Each row comes from the steps of one walk. Every step used is in the known rows, and no mark comes twice. Write the walk behind each row, first mark first.
Known rows
seku-vupo-nodog-vitig: [-20   9  16  22 -17  -4   0   2   8  -1  -8 -15  12  -7  -9 -16 -17 -18
 -19 -19  -6  -7]
bonid-vupo-nodog-geko-riko: [ -9 -10   8  -8  11  26 -10  22  31   8 -21 -19 -15 -12  21  -4  -8  -3
  -4   6   0 -26]
tufo-nodog-vitig-seku-vupo: [-28  14  -1   2 -22  -5  15   6  -1 -19  -6 -22  13 -12 -13  -1 -17 -28
 -17 -13 -10 -16]
riko-geko: [  3  -8   2 -16   5  21  -5  35   9 -11 -23 -13  -6   8  22  -7  -7 -19
  -2  14 -21 -10]
nodog-geko-riko: [ -8 -13   2 -16  10  32 -10  33  29   3 -24 -22 -11 -11  27 -12  -6 -10
  -7   8  -8 -34]
vitig-nodog-bonid: [-11  -3  -1  -1 -14   1  -5  -4  -4   7  14   3   3  -7   1   1   0  -6
   4   8 -11 -19]
tufo-nodog-vitig-seku-vupo-bonid: [-22   1  -1  -5 -27 -17   6  -1   2 -10   7 -14  13   0  -5  13  -5 -16
   6 -10  -4  -9]
vitig-nodog-geko-riko: [-18 -16   4 -16  12  32  -9  28  28   6 -20 -24 -13 -18  26  -8  -9  -5
  -5   9  -5 -35]
vupo-bonid-nodog-geko: [-15  -9  10   3   1   5  -7  15  23  22   7  -7 -11 -14  23   2   4   2
  -5  -3  -1 -11]
bonid-tufo-nodog-vupo: [-1 21 -7 13 -2 -9 -2 -3  8  8  3 23  1  8  0 -3 -4 -5  6 -3 -7 -8]
bonid-vupo-nodog: [ -5  15   4  13  -4   1   7  -1  15   7  -6   0  -6  -5   8   2 -12 -10
  -2   0   7  -2]
tufo-nodog-vupo: [ -9  16  -4  10  -3  -4  -2  -4  12   4  -1  14   1   5  -1  -7  -6 -14
  -1  -9 -11 -11]
geko-riko: [ -2  -8  -3 -16   7  31  -4  30  19 -10 -30 -19  -2  -2  24 -15  -9 -20
   2   8  -7 -32]
bonid-tufo-nodog-vitig: [ -9  14  11  23  -2  -4  -3  13   9   1   0   3  15  10   0 -12 -10  -9
  -5 -11  -4  -3]
vitig-seku-vupo-bonid-tufo: [  4  13 -15  -5 -18 -16   9  12  -4  -2   6   6   6   2  10  12  -1  -2
  19  12   2 -10]
tufo-nodog: [ -9   2  -4   7   5   4   0  13  17   0  -1   2   6   1  18  -2  -7 -15
  -1  -4   0  -7]
vitig-seku-vupo-bonid-tufo-nodog: [ -6   7  -7   5  -5 -15   3   5   7   0  12   9   7   5  11  17  -2  -1
  17   3   8  -1]
tufo-nodog-bonid: [ -1  -3   0   6  -9  -4 -12  -3   2   5  15  11   6   6   2   2   5  -7
   7   0 -10 -11]
nodog-vitig-seku-vupo-bonid: [-20   3  -3  -8 -30 -15   8   2   0 -11   3 -17  12  -2  -5   9  -6 -19
   4  -7  -7 -13]
vupo-nodog: [-10   4   5  11  -5   9   3   7  18   7  -7  -3  -1  -8  18  -9 -11 -17
  -7   2   4  -8]
bonid-nodog-vupo: [ -8  16   3  12  -3   1   1  -5   6   8  -3  12  -4   0   0 -11  -3 -13
  -1  -9  -9 -12]

Write each row's walk
[ -2  16  -6   2  -9  -8   3  -8  -4   3   8   4  -4  -3  -7  12  -5  -1
   8   3  -6 -12] -> vitig-nodog-bonid-vupo
[-9 -6  7  5 -3  0  1  4  8  8  4  0  0  0 19  3  4 -7 14 -5  6 -4] -> vupo-bonid-nodog
[-11  -7   3   4 -10  -8   2  -2   3   5   4  -6   0  -8  13   7   2  -6
  12 -11   6  -5] -> seku-vupo-bonid-nodog
[  0   3 -10   6  -4 -16  -2   5   8   5  11  12   6   5  15  14  -1   4
  18   0   8   0] -> seku-vupo-bonid-tufo-nodog
[ -8   3  -4   0 -14 -16  -6  -7  11   6   9  10   5  11   3   8   2  -7
  17  -6  -6  -7] -> tufo-nodog-vupo-bonid
[-17   9  14  20  -3   1  -4  12  13  -2  -4  -6  16   7  -2 -15 -12 -18
 -13 -17  -8  -7] -> tufo-nodog-vitig
[ -4   6  -7  -5 -19 -12  -3  -2   7   4   4   7   4   9   4   2   2 -11
  14  -3 -11 -13] -> nodog-vupo-bonid
[-18  10  21  23 -10   4  -1   8  13   2  -8  -9  11   1  -2 -20 -15 -19
 -17 -12  -6  -7] -> vupo-nodog-vitig
[ 18  13 -11   4 -10  -5  -3  12  -7   7  10  21   4   7  11  -1   5   2
  15  17  -6 -13] -> nodog-bonid-tufo
[-13   2   0   9 -15  -1   5   0  10   2  -7 -11   0 -18   8  -3 -14 -16
 -10  -7   3  -9] -> seku-vupo-nodog
[  5  17  -5   7  -6 -11  -2  -7   1   1   9   9  -1   7  -6  13  -1  -2
  10  -3  -4  -6] -> tufo-nodog-bonid-vupo
[-11  10   9  20 -10 -15  -4   5   5   0   5   0  16   7  -6  -3  -8  -5
   0 -15  -3  -2] -> seku-vupo-bonid-tufo-nodog-vitig
[  2   4  -7   7   1 -11  -2  10  11   7  11  16   6  10  19  11   1   3
  20   5   8   0] -> vupo-bonid-tufo-nodog
[-18  -3   6   2 -12  -6   7  -2   2   0   5  -8   1  -7   9  10   0 -10
  10  -8   6  -5] -> vitig-seku-vupo-bonid-nodog
[-16   1 -10 -13 -28 -13   9   4   1 -11   3 -15   9  -4   2  13  -4 -19
   8  -2  -5 -14] -> vitig-seku-vupo-bonid
[-11   1   5   5 -24  -6  -3 -12  -4   2  12   0   3  -7  -9   5  -1 -12
  -1   1  -7 -12] -> vitig-seku-vupo-nodog-bonid
[  5  14 -12   1 -11 -16   2   4   0  11  10  20   2   7  10   8   2   7
  24  13   1  -9] -> vitig-nodog-vupo-bonid-tufo
[  9  19  -8   3 -11  -7   1  -2  -3  -1   4   6  -2   5  -6   7  -2  -6
   7   1  -9 -12] -> nodog-bonid-vupo
[-26  17  -2  -1 -25  -3  17   9  -4 -20 -10 -25  12 -13 -13  -5 -17 -31
 -19 -11 -13 -20] -> nodog-vitig-seku-vupo
[-19   3  19  18 -14  -8  -2   1   3   1   0 -11  12   0  -6  -9  -6 -12
  -4 -22  -4  -5] -> seku-vupo-bonid-nodog-vitig
[-11 -17  10 -10  15  32 -11  28  28   7 -21 -20 -14 -13  28 -10  -4  -6
  -3   4  -2 -29] -> bonid-nodog-geko-riko
